Each row was made from one walk, in order. Every step used is in the known rows, and no mark comes twice. Write each row's walk.
Known rows
mura -> fadad: [-23   1   1  19  20  -1 -18   9   0   6  30 -23  -6 -15   7  -6  -1  14
 -34  -6  -2  -9]
fadad -> mura -> letozub -> togut -> taka -> musek: [-15  -1 -24  -5 -21 -16 -19   3  25   2  20 -18 -13  -1  20 -43  -7  43
 -32 -14 -15 -12]
taka -> musek -> fadad -> togut: [-22   1   7 -18  13   0 -31   8  17  -7  23 -29 -12 -10   7 -41   4   2
  -7 -15   4  -5]
fadad -> mura -> letozub -> togut -> taka: [ -3 -10 -31   4 -30   2 -25   0  35   6  24 -15  -9 -15  26 -22   0  36
 -30 -13  -1 -16]
taka -> musek -> fadad -> togut -> letozub -> mura -> goti: [-19 -12  -3  13  11   0  -5   9  11 -24  18 -24  -7  21  18 -49   7  26
 -31 -18 -16 -12]
musek -> fadad: [-17  -5  -5  10  22   7 -35  10   5   9  28 -25  -3 -17  11 -26   5  30
  -8 -10   5  -9]
taka -> musek -> fadad -> togut -> letozub -> mura: [-12 -10   0   2  12  -9 -17  11  29 -25  20 -28 -11   9  14 -48   0  14
 -20 -13 -14  -7]
togut -> taka: [  7  -5 -17   4 -12   4 -25  -1  21   9  24 -15  -9 -21  16 -22  -9   1
 -26 -11   7 -14]
togut -> taka -> musek -> fadad: [-14   4 -11  -4   6  -9 -26  -1   9   9  22 -25  -5 -10  11 -43  -7  20
 -11 -11  -8 -14]
fadad -> mura -> letozub: [-19 -14 -12  20   6 -11  -8  18  14   9  26 -10  -7  -4  23 -13  10  50
 -27 -13   1  -4]
togut -> letozub -> mura: [ -3 -16  -8  24  13  -2 -19  14  24 -18  24 -22  -9   4  18 -34  -2  27
 -30 -11 -12  -7]
togut -> fadad: [-15  -6  -6   5  22  -4 -21   6   0  -1  30 -18  -8  -5  13 -23   8  12
 -14  -8   2 -11]
togut -> fadad -> musek: [ -6  -3 -13  -9  27 -26 -20   3   0   7  28 -14 -10   1  12 -35   5  -9
  -8 -10   9  -1]
togut -> letozub -> mura -> fadad -> musek: [ -9  -3  -9   9  24 -28 -10   6  10  -3  26 -19  -8   6  11 -28  -3  -3
 -27  -8  -6  -2]
fadad -> togut: [ -8  -6   6  -8   6  12 -32  13  23  -7  26 -22 -14 -17  10 -24   5 -10
 -18 -16  16  -2]
mura -> letozub -> togut -> fadad -> musek: [-12  -5 -24 -10  18 -23 -29   3  11  10  27 -15  -9   0  17 -33   7   6
 -14 -10   0  -3]
letozub -> mura: [ -6 -13  -1  30  11   6 -27  17  22 -12  27 -29 -11  -4   8 -31   8  30
 -28 -13  -2  -6]
mura -> letozub: [-17  -9 -10  20  19  -2 -24  15  12  18  24 -12  -6 -17  18  -8  -1  23
 -29  -9  -5  -5]
togut -> letozub -> mura -> goti: [-11 -17  -9  31  11   7  -5  12   8 -18  21 -18  -6  16  21 -35   5  37
 -41 -16 -12 -11]
musek -> fadad -> togut -> letozub -> mura -> goti: [-14 -16  -4  18  10   9  -8   8  14 -24  20 -22  -5  15  19 -38  11  24
 -30 -17  -8 -13]
fadad -> mura: [-12 -13  -5  13   1  -4 -11  16  11  -7  30 -17 -10   1  17 -27  13  59
 -21 -17  12  -3]

Which walk is each row?
[ -6   5  -5 -19 -10 -11 -19   1  22  -2  18 -20 -16  -9  10 -44 -12  -6
 -25 -15  -3 -10]	fadad -> togut -> taka -> musek
[ -9 -17  -4  20   6  10  -6  11  16 -26  20 -19  -8  16  20 -36   8  20
 -39 -18  -7 -10]	fadad -> togut -> letozub -> mura -> goti
[-12   8  -2 -15  -8 -15 -14  -2  18  -2  20 -22 -14  -8   8 -36 -12 -11
 -29 -11  -7 -12]	mura -> fadad -> togut -> taka -> musek
[  2  -4  -9 -15 -15   6 -27  -6  30   1  23 -22  -9 -23  15 -27   0 -21
 -12 -13  14 -16]	musek -> fadad -> togut -> taka
[-10  -1  -5  13  22 -24 -16   7   9   2  28 -24  -9   1   5 -26   4  -2
 -26 -10   1  -1]	letozub -> mura -> fadad -> musek
[-19   0  10  -4   9   5 -20   8  16  -7  27 -25 -11 -16   6 -11   5 -14
 -26 -11  10  -6]	mura -> fadad -> togut
[ -7 -10 -32   3 -27   1 -28  -2  33   8  24 -18  -5 -15  26 -25   4  38
 -22 -12   0 -18]	musek -> fadad -> mura -> letozub -> togut -> taka
[-12 -14  -3  36  10  13 -13  14   7 -14  24 -23  -7   9  13 -32  14  37
 -39 -18  -3 -11]	letozub -> mura -> goti
[ -8  -3 -20 -13  17 -19 -32   3  10   3  29 -19 -11   0  13 -38   7   4
 -10 -11   4  -3]	letozub -> togut -> fadad -> musek
[ -7 -15   0   8  10   0 -21  11  32 -24  23 -27  -9   3  16 -38   4  11
 -19 -12  -5  -8]	musek -> fadad -> togut -> letozub -> mura
[-20  -5 -17  -3 -15 -12 -19   4  16  -7  26 -25  -8   4  18 -48   9  68
 -11 -16  -2 -12]	letozub -> togut -> taka -> musek -> fadad -> mura
[  4  -4 -27   0 -23  14 -40  -2  32   5  25 -21 -11 -23  19 -28  -6  18
 -29 -13   2 -16]	letozub -> togut -> taka
[-22   2 -21  -4   0  -9 -34   0  18  12  20 -25  -5 -13  16 -39  -6  32
 -16  -9 -16 -16]	mura -> letozub -> togut -> taka -> musek -> fadad
[-22  -8 -18   8  -3 -22  -5   6  14  11  21 -14  -4  -1  23 -27   5  46
 -17 -12  -7 -11]	togut -> taka -> musek -> fadad -> mura -> letozub
[-20 -12  -6  11   5  -4 -15  12   7  -4  31 -22  -5   0  17 -32  18  63
  -6 -16  11  -7]	musek -> fadad -> mura
[-23 -14  -7  20   5   5  -4  11  -5  -7  27 -17  -3  13  20 -33  21  64
 -22 -20   7 -12]	musek -> fadad -> mura -> goti
[-31  -8 -23   6  -2  -5 -33  13  22   2  25 -24  -8  -2  21 -33   8  72
 -23 -14 -13  -8]	taka -> musek -> fadad -> mura -> letozub -> togut
